What can hang from each mark
dozuz: rogu
rogu: dozuz tisolur
tuguf: gepom
retu: solu
tisolur: fupa kave rogu tuguf
gepom: biba
dilo: tisolur
solu: tisolur

Known rows, with every way that one mark hangs from another
tisolur{fupa kave tuguf}: [-15, -1, -63, 43, 23, 23, 24, -10, -24, -53, 0, 2, 14, 3, 10, -28, 12, -3]
dilo{tisolur{fupa tuguf}}: [-37, 7, -60, 42, 24, 18, 11, -24, -41, -51, 8, 11, 13, 3, 8, -14, 12, -6]
tisolur{tuguf}: [-19, 4, -37, 33, 27, 3, 12, -8, -23, -34, 12, 3, 13, 8, 3, -6, 13, -3]
retu{solu}: [-16, -23, -34, 29, 18, -4, 10, 7, -25, -31, 11, -7, 18, 15, -6, -12, 15, -12]
gepom{biba}: [-24, -10, -54, 26, 27, 3, 8, -8, -13, -30, 13, 3, 12, 13, -7, -9, 0, 4]
rogu{dozuz tisolur{fupa kave tuguf}}: [-32, 0, -76, 64, 18, 13, 40, -18, -14, -48, -4, 5, 1, -4, 5, -24, 3, -4]
solu{tisolur{fupa rogu}}: [-25, -4, -35, 29, 40, 9, 30, 5, -5, -31, 2, -2, 18, 4, 4, -27, 7, 13]
dilo{tisolur{kave rogu{dozuz} tuguf}}: [-25, 15, -106, 49, 15, 32, 35, -17, -19, -39, -3, 4, 8, -4, 8, -7, -2, -10]
rogu{dozuz tisolur{kave tuguf{gepom}}}: [-21, -3, -75, 50, 19, 6, 31, -5, -32, -31, -4, 3, 5, -6, 2, -16, 9, -11]
tuguf{gepom}: [-21, -17, -37, 14, 36, 0, 5, 7, -41, -22, 7, 0, 19, 4, -5, -20, 16, -6]
solu{tisolur{fupa rogu tuguf{gepom}}}: [-15, 3, -69, 25, 49, 19, 24, 13, -27, -34, -3, 0, 22, -4, 12, -27, 21, 9]
solu{tisolur{fupa kave rogu{dozuz}}}: [-24, -5, -66, 42, 31, 24, 48, 5, 5, -39, -8, -2, 11, -3, 6, -32, -4, 15]
tuguf{gepom{biba}}: [-20, -15, -71, 14, 35, 8, 1, 4, -31, -26, 7, 2, 18, 7, -8, -16, 8, -4]
dozuz{rogu{tisolur}}: [-31, -13, -27, 39, 21, -11, 15, -2, -38, -17, 10, -4, 5, 6, -14, -14, 6, 8]
solu{tisolur{tuguf}}: [-19, 6, -6, 36, 29, -5, 19, -2, -13, -37, 16, 5, 14, 9, 8, -3, 10, 16]
retu{solu{tisolur{kave rogu}}}: [0, -16, -49, 32, 14, 5, 36, 13, -6, -32, 0, -12, 22, 10, 4, -16, 7, 4]
dilo{tisolur}: [-37, -5, -31, 31, 18, 1, 8, -21, -37, -33, 13, 8, 12, 10, -2, -6, 3, -5]
solu{tisolur{fupa kave}}: [-21, -13, -20, 37, 24, 9, 31, -5, -12, -48, 2, 1, 15, 6, 8, -32, 3, 17]
retu{solu{tisolur}}: [-15, -19, -4, 30, 21, -10, 17, 13, -14, -33, 15, -4, 18, 15, -2, -11, 12, 9]
retu{solu{tisolur{fupa rogu tuguf}}}: [-9, -3, -63, 38, 32, 15, 30, 15, -10, -41, 3, -6, 21, 6, 10, -21, 20, 4]
solu{tisolur{fupa}}: [-30, -10, -6, 31, 36, 0, 22, -1, -13, -40, 10, 4, 15, 8, 4, -25, 8, 19]

Rows
[-14, -11, -79, 31, 26, 23, 33, -4, -15, -36, -9, -6, 17, 1, 4, -36, 5, -5]
tisolur{fupa kave rogu}
[-18, 5, -110, 47, 29, 37, 40, -2, -8, -44, -10, -1, 10, -6, 8, -28, 5, -4]
tisolur{fupa kave rogu{dozuz} tuguf}
[-18, -3, -51, 39, 24, 12, 45, 7, 7, -31, -2, -3, 10, 1, 3, -17, -7, 15]
solu{tisolur{kave rogu{dozuz}}}
[-43, 4, -59, 60, 30, 5, 30, -14, -13, -41, 3, 7, 0, -1, 0, -18, 8, -4]
rogu{dozuz tisolur{fupa tuguf}}
[-14, 0, -57, 52, 10, 4, 25, -9, -40, -32, 3, -3, 5, 2, -1, -14, 7, 7]
dozuz{rogu{tisolur{kave tuguf}}}
[-4, 6, -80, 36, 21, 19, 30, -5, -13, -34, -3, -4, 17, 3, 8, -14, 9, -6]
tisolur{kave rogu tuguf}
[-19, -5, -60, 36, 30, 0, 10, 5, -61, -18, 5, -2, 10, -3, -6, -14, 21, 1]
dozuz{rogu{tisolur{tuguf{gepom}}}}
[-36, -16, -42, 43, 26, 0, 18, -4, -42, -27, 4, -2, 5, 2, -11, -30, 9, 7]
dozuz{rogu{tisolur{fupa}}}
[-19, -4, -71, 55, 16, 16, 28, -10, -42, -41, -2, -2, 6, -2, 1, -29, 9, 7]
dozuz{rogu{tisolur{fupa kave tuguf}}}
[-4, 0, -51, 35, 26, 3, 27, 15, -8, -32, 8, -7, 21, 9, 7, -6, 18, 3]
retu{solu{tisolur{rogu tuguf}}}
[-25, -18, -56, 49, 15, 9, 27, -7, -41, -33, -3, -5, 6, 1, -6, -36, 4, 8]
dozuz{rogu{tisolur{fupa kave}}}
[-17, -6, -83, 37, 23, 20, 38, -1, -4, -27, -5, -5, 10, -1, -2, -20, -4, -5]
tisolur{kave rogu{dozuz}}
[-20, 9, -106, 43, 18, 34, 30, -21, -31, -50, -7, 3, 17, -2, 14, -22, 6, -9]
dilo{tisolur{fupa kave rogu tuguf}}
[-23, -8, -95, 39, 28, 31, 40, -1, -5, -36, -11, -4, 11, -3, 0, -34, -1, -4]
tisolur{fupa kave rogu{dozuz}}
[-30, -2, -57, 50, 27, 7, 18, -6, -44, -34, 4, 0, 5, 0, -3, -22, 16, 6]
dozuz{rogu{tisolur{fupa tuguf}}}
[-13, 8, -95, 43, 24, 26, 36, -1, -3, -33, -4, -2, 9, -3, 5, -13, 3, -7]
tisolur{kave rogu{dozuz} tuguf}
[1, -8, -34, 43, 10, 5, 27, 7, -16, -47, 8, -4, 19, 11, 11, -9, 15, 6]
retu{solu{tisolur{kave tuguf}}}
